What can hang from each mark
fogod: fudof lunit
molur: fogod rudem vakov
vakov: diluf lunit molur
lunit: fogod vakov
rudem: lunit molur

Each row was made from one small tree. The marks that hang from a mark follow it in brackets, in alphabetical order. Every link used is in the known rows. Write each row's tree.
Known rows
lunit{fogod}: -7, -2, -5, 0, -24, 2, 5, 6, -9, 19, 2, 5, 17, -23, 15, -10, -5, 6, 9, 8, 12, 12, 1, 0, -6, 22, -2, 15, 2, 14, 2, 2, 1, 12, -10, 14, -15, -25, -7, -24, -18, 1, 11, -19, 56, -17, -4, 15
vakov{diluf lunit{fogod} molur}: 13, 1, -2, 20, -5, 12, 18, -5, -14, -10, -2, -30, 31, 0, -2, 26, -16, -17, -51, -10, 10, 0, 4, 21, -47, -19, -11, -16, -29, -20, 0, 44, 12, 34, -28, -46, 54, -17, 1, 22, 10, 35, -34, -29, 11, 37, 2, -13
molur{fogod rudem vakov}: -12, 1, 4, -8, 8, -17, -20, -20, 12, 7, -13, 40, -12, -12, -26, 12, 0, 9, 31, 14, 5, 2, -17, -15, 29, -10, -7, -2, 21, 10, 27, -14, 9, -9, 19, 0, -16, 12, -34, 36, 2, -11, 20, -9, 2, 18, -2, 10
vakov{diluf lunit{fogod} molur{rudem}}: 13, -15, -10, 37, -1, 18, 14, -22, -6, -29, -8, -6, 31, 12, -9, 25, -28, 2, -57, -20, 17, -20, 14, -2, -37, -47, -9, -36, -28, -21, -4, 47, 16, 28, -32, -45, 56, -3, 2, 38, 29, 29, -29, -16, -10, 23, -11, -7
vakov{diluf lunit molur}: 27, 9, 11, 8, -7, 17, -1, 8, -4, -22, 17, -31, 9, 12, -6, 41, -15, -29, -47, -28, 0, -1, 13, 36, -28, -25, -9, -4, -26, -31, -14, 23, 12, 27, -27, -47, 47, -6, -2, 31, 19, 15, -27, -19, -16, 36, 6, -30
rudem{molur}: 5, -2, 4, -5, -29, 14, 0, 8, 2, -40, 18, 25, -21, 14, 2, -9, 3, 38, 9, -27, 0, -10, 8, 5, 19, 17, 18, 9, 24, -10, -17, -27, 6, -32, 1, 22, -26, -10, 3, -47, 1, -14, 13, -7, 20, -46, -40, 15
vakov{molur{rudem{lunit}}}: -20, -19, -38, 25, -38, 26, -7, -12, 11, -18, 39, 43, -17, 24, 15, 36, 8, 18, 2, -33, 28, -49, 15, 13, -19, -52, 1, -14, 27, -17, 17, 2, 14, -8, -4, -8, 7, 3, -12, 24, 27, -26, 0, 3, -11, -5, -25, -17
vakov{diluf molur{fogod rudem{lunit}}}: 6, -22, -18, 29, -3, 13, 18, -35, 27, -10, -6, 28, -7, 9, 9, 15, 4, 19, -26, -25, 9, -26, -9, -15, -45, -30, 21, -37, -31, -18, 11, 18, 16, 46, -10, -8, 39, -2, 19, 20, 27, 1, -8, -16, -7, 0, -14, 3
molur{fogod rudem vakov{diluf}}: 5, -5, 24, -12, 26, -15, -5, -28, 16, 9, -28, 25, -10, -15, -26, -1, -10, 5, 14, 12, -9, 14, -21, -26, 31, -3, 11, -9, -7, 10, 7, -11, 9, 16, 11, 6, 7, 18, -16, 34, 5, -8, 15, -1, 0, 12, 14, 20
vakov{diluf molur}: 24, 2, 4, -9, -16, 13, 11, -1, 14, 9, 18, -11, -7, 12, 11, 23, 1, -27, -16, -8, -2, 0, -2, 18, -25, -2, 20, 4, -28, -9, -16, 7, 3, 42, -20, -10, 46, -9, 10, 10, 22, -17, -5, -10, 5, 7, 16, -9
vakov{diluf lunit{fogod}}: 24, 2, 26, -2, 9, 3, 6, 8, -15, -15, -11, -34, 26, -23, -7, -2, -25, -12, -41, -22, -12, 26, 21, 7, -2, 5, 0, -1, -30, -22, -26, 16, 13, 31, -30, -14, 21, -13, 3, 0, -16, 30, -16, -12, 19, 5, 6, 4
fogod{fudof}: -2, 4, 10, 2, -36, 8, -15, 59, -11, 41, 24, -33, -12, -13, -21, 10, -3, -36, 8, -2, -5, 11, 16, 34, -7, -11, -18, 0, 13, 16, -5, -13, -16, -11, 4, 7, -14, -35, 12, -14, -22, -17, 7, 11, -32, -21, 3, -25
fogod{lunit}: 25, 7, -26, -29, 14, -10, -20, 7, 27, -18, 42, 10, 12, 12, 44, -16, -14, -9, 15, 16, -13, 13, 15, -25, 40, 29, 10, 67, -8, 4, -19, -60, 21, 9, -15, 34, -22, 1, -7, -32, -10, -32, 38, 4, 9, -4, 2, -8
molur{rudem vakov{diluf lunit{fogod}}}: -4, -8, 32, -8, 22, 1, -2, -22, -9, -16, -15, 1, 9, -11, -21, 10, -25, -4, -10, -7, -4, 1, 15, -7, 51, -27, -4, -10, 19, -8, -16, 9, 17, -12, -5, -3, 16, 30, -26, 46, 11, -5, -3, 21, -7, 9, 13, 12
fogod{fudof lunit{vakov}}: 5, 23, -14, -20, 17, -17, -15, 45, 1, 27, 22, -36, 10, 17, 7, -25, 2, -40, 26, 50, -13, 10, 1, -5, 25, 24, -8, 38, -6, 31, -12, -29, -29, -30, 6, 16, -27, -4, 11, -24, -11, -18, 18, 31, -42, -3, 24, -23
rudem{lunit{fogod}}: -33, -24, -21, 7, -29, 13, 9, -13, -9, 1, 6, 25, -9, -25, 41, -11, 15, 34, 11, -33, 6, -12, 17, 4, -7, 6, 2, 2, 32, -15, 11, -2, 16, -3, 12, 28, -36, 6, 3, -32, -25, -1, -1, 2, 52, -36, -22, 22
fogod{lunit{vakov{diluf molur}}}: 27, 23, -14, -37, 31, -17, -5, -4, 22, -7, 26, -5, 9, 33, 36, -15, 3, -25, 15, 42, -10, 6, -6, -23, 28, 42, 19, 56, -28, 12, -19, -31, -10, 1, -9, 12, 6, 20, -5, -12, 15, -27, 16, 14, -5, 16, 24, -8
rudem{lunit{vakov{diluf}} molur}: -17, -8, 12, -8, -6, 13, 19, -21, -7, -51, -6, 34, -41, 16, 19, -23, 37, 60, 13, -43, -9, -25, 7, 1, 23, 26, 36, -14, 34, -27, -18, -6, -12, -53, 22, 35, -38, 38, 18, -53, 9, -2, -13, 26, 19, -59, -30, 35
fogod{fudof lunit}: 12, -1, -22, -7, 5, -7, -12, 38, 12, 19, 32, -25, 14, 3, 29, -24, -16, -32, 8, 28, -12, 15, 11, -10, 13, 5, -12, 38, -2, 24, -10, -34, 2, -5, -4, 30, -19, -23, 21, -38, -21, -23, 24, 16, -34, -14, 4, -22

Write each row's tree
-2, 22, 30, -26, 16, -13, 14, 1, -19, 29, -29, -27, 9, -8, -11, -26, 17, -9, 17, 37, -1, 21, -17, -3, 9, 56, 22, 9, -25, 23, -15, 18, -40, 1, -5, 3, 2, 4, -2, -11, 2, 8, -7, 10, 41, -6, 32, 21
lunit{fogod vakov{diluf}}
10, 20, 50, -43, 13, -5, -16, 10, -18, 3, 3, -31, -9, -20, -11, 23, -10, -45, 0, -4, -22, 31, 4, 31, 49, 14, -7, 30, 19, -12, -23, -8, 8, -4, 4, -10, 8, 27, -30, 29, -10, -9, -6, 12, 3, 28, 36, -3
molur{vakov{diluf lunit}}
-23, -14, -15, 33, -7, 0, -10, 1, 4, 3, -21, 31, -22, -9, -29, -7, 13, 39, 15, -15, 13, -24, 1, -12, -14, -32, -12, -46, 5, 3, 33, 9, -14, -18, 20, 4, -33, -7, 14, 10, -1, 8, 3, 13, -39, -17, -25, -2
molur{fogod{fudof} rudem{lunit{vakov}}}
5, 0, -28, 17, 23, -21, -15, 6, 23, -2, -6, 23, 10, 13, -19, -24, -9, 16, 16, 33, 8, -6, -8, -44, 7, -8, -11, -8, -24, 28, 18, -18, -11, -5, 2, 6, -23, -17, 10, 5, 5, 1, 26, 4, -48, 2, -7, -10
molur{fogod{fudof lunit{vakov}} rudem}
-4, 9, 40, -23, 10, -6, -4, 11, -30, 28, -15, -45, 10, -29, -12, 8, -11, -41, -5, 9, -15, 31, -4, 27, 25, 5, -18, 10, 21, 1, -10, 16, 2, -3, 10, -12, 11, 13, -19, 21, -20, 10, -17, 5, 12, 25, 34, 1
molur{vakov{diluf lunit{fogod{fudof}}}}
18, 19, 2, -26, 31, -19, -5, 37, 7, 28, 11, -47, 10, 16, 8, -33, 1, -44, 12, 50, -22, 19, 2, -13, 21, 32, 4, 33, -24, 29, -22, -24, -27, -11, -1, 22, -9, -1, 21, -26, -6, -18, 16, 32, -46, -6, 32, -16
fogod{fudof lunit{vakov{diluf}}}
-1, -9, 26, 0, 22, -16, -2, -5, 7, 35, -38, -4, -12, -23, -39, -5, -7, -10, 8, 20, -6, 12, -20, -16, 11, -17, -7, -34, -3, 22, 14, 5, -2, 12, 19, 4, 8, 0, 5, 31, -2, -5, 7, 7, -32, 8, 16, 7
molur{fogod{fudof} rudem vakov{diluf}}
-29, 28, 13, -4, -14, -10, 3, 32, -32, 57, -21, -36, 15, -11, -30, -18, 21, -18, 29, 49, 14, 9, -13, 15, -7, 36, -16, -3, 7, 38, 10, 27, -56, -32, 14, -8, -18, -16, 0, -11, -15, 12, -10, 10, 15, -6, 19, -1
lunit{fogod{fudof} vakov}
9, 21, -19, -6, 16, -29, -13, 26, 8, 29, -5, -13, 8, -4, -3, -22, 8, -13, 24, 45, -4, 25, -27, -17, -11, 33, -16, 22, -23, 32, 23, -23, -21, 5, 11, -2, -29, -27, 3, -19, -21, 12, 18, -12, -11, 18, 11, -14
molur{fogod{fudof lunit{vakov}}}
31, -13, -26, 14, 20, -2, 12, -32, 41, -13, 0, 23, 9, 24, 14, 3, -12, 5, -24, 6, 7, -10, -13, -36, -33, -15, 18, -8, -48, -2, 2, -1, 20, 52, -23, -4, 44, -6, 18, 15, 36, -5, 7, -17, -15, 17, -2, -2
vakov{diluf molur{fogod{lunit} rudem}}
-26, -21, 6, 0, 2, 5, 22, -37, -2, -30, -28, 43, -39, -10, 28, -23, 27, 61, 16, -36, -12, -7, -21, -5, 4, 20, 20, -18, 44, -21, 7, -6, 17, -22, 40, 32, -35, 31, 7, -47, -12, 15, -8, -11, 39, -35, -32, 45
rudem{lunit molur{fogod vakov{diluf}}}
8, -4, 39, -19, 20, 3, -13, -12, -6, -27, -2, -3, -4, -2, -25, 22, -22, -15, -6, -21, -12, 5, 21, 2, 65, -32, 0, 0, 21, -17, -26, -3, 18, -18, -4, -3, 12, 36, -26, 53, 17, -17, 2, 28, -27, 12, 12, 0
molur{rudem vakov{diluf lunit}}
-12, 37, -1, -11, -17, -6, -15, 27, -10, 31, 6, -13, -10, 15, -29, 18, 36, -25, 34, 37, 17, -6, -26, 29, -21, 22, -11, 5, -1, 18, 25, 15, -49, -24, 14, -38, -4, -6, -17, 18, 9, 3, -11, -6, -10, 31, 21, -27
lunit{vakov{molur{fogod{fudof}}}}
-7, -16, 5, 1, -2, 13, -11, -16, 9, -32, 13, 33, -25, 11, -1, -1, 7, 35, 9, -39, 3, -34, 37, -13, 38, -25, 24, -14, 10, -24, -15, -14, 0, -26, 2, 24, -18, 33, -1, 10, 22, -34, 11, 42, -20, -41, -12, 10
molur{rudem{lunit{vakov{diluf}}}}
22, 1, 28, 7, 6, 3, 10, 25, -23, 2, -20, -53, 25, -29, -16, -6, -28, -19, -47, -14, -13, 28, 19, 14, -17, -4, -10, -15, -32, -10, -22, 23, 3, 27, -25, -15, 20, -24, 16, 1, -20, 35, -23, -8, -3, 2, 6, -3
vakov{diluf lunit{fogod{fudof}}}
-3, -2, -38, 27, -30, 8, -8, -9, 18, -5, 16, 40, -2, 19, -9, 31, 1, 13, 2, -5, 29, -30, -10, -1, -40, -33, -10, -17, -2, -3, 32, 6, 7, 14, -8, -28, 14, -21, -10, 29, 22, -6, 8, -28, -5, 19, -20, -20
vakov{molur{fogod rudem}}
-37, -35, -25, 25, -30, 23, 29, -28, -8, -42, -6, 50, -18, -4, 43, -31, 19, 84, 5, -46, 12, -32, 7, -7, -11, 5, 17, -20, 51, -18, 7, 0, 17, -35, 15, 46, -43, 11, 17, -71, -12, 15, -7, -6, 58, -71, -62, 47
rudem{lunit{fogod} molur}
21, 15, 11, -43, 45, -36, -2, -21, 16, 21, -19, -4, 4, -17, 20, -19, -2, -24, 19, 48, -24, 44, -42, -27, 26, 55, 5, 47, -15, 20, 5, -31, 13, 34, 15, 14, -3, 15, -15, -4, -21, -1, 19, -16, 29, 38, 36, 16
molur{fogod{lunit} vakov{diluf}}
-38, -34, 0, 2, -4, 16, 40, -43, -14, -24, -31, 37, -21, -12, 43, -31, 19, 65, 9, -30, -6, -17, -11, -7, 8, 18, 22, -17, 59, -14, 1, 11, 16, -35, 35, 48, -26, 37, 10, -57, -8, 11, -13, 4, 62, -56, -34, 58
rudem{lunit{fogod} molur{vakov{diluf}}}
-7, 1, -32, 51, -27, 11, -17, 17, -9, -21, 12, 8, 12, 14, -38, 47, -11, -1, -27, -19, 28, -29, 5, 23, -53, -71, -47, -39, 1, -18, 39, 33, 7, -5, -11, -69, 19, -33, -12, 49, 10, 35, -23, -32, -48, 48, -25, -42
vakov{lunit molur{fogod{fudof} rudem}}
-32, 6, -8, -6, -24, 12, -9, -2, -14, -5, 22, 15, -31, 12, 21, 16, 39, 13, 29, -22, 9, -25, 8, 28, 0, 4, 4, 10, 38, -19, 12, 3, -20, -34, 24, 1, -30, 31, -8, -3, 5, -18, -10, 22, 12, -4, -3, -8
rudem{lunit{vakov{molur}}}
-8, 6, 2, 21, -21, 5, -12, 36, -33, 1, 3, -30, 23, -22, -22, 11, -18, -13, -20, -14, 9, 13, 21, 29, -13, -16, -39, -5, 10, -6, 4, 18, 1, -9, -13, -31, -10, -32, -8, -1, -29, 33, -15, -14, -1, 11, -11, -17
vakov{lunit{fogod{fudof}}}
27, 0, -19, 11, 8, -4, 15, -1, 23, 27, -4, -17, 11, 8, 13, -1, -4, -25, -20, 24, -4, 8, -29, -10, -54, 4, 4, -2, -51, 14, 7, 8, 4, 56, -11, -13, 44, -27, 28, -3, 7, 7, -4, -29, -11, 22, 13, -9
vakov{diluf molur{fogod{fudof lunit}}}
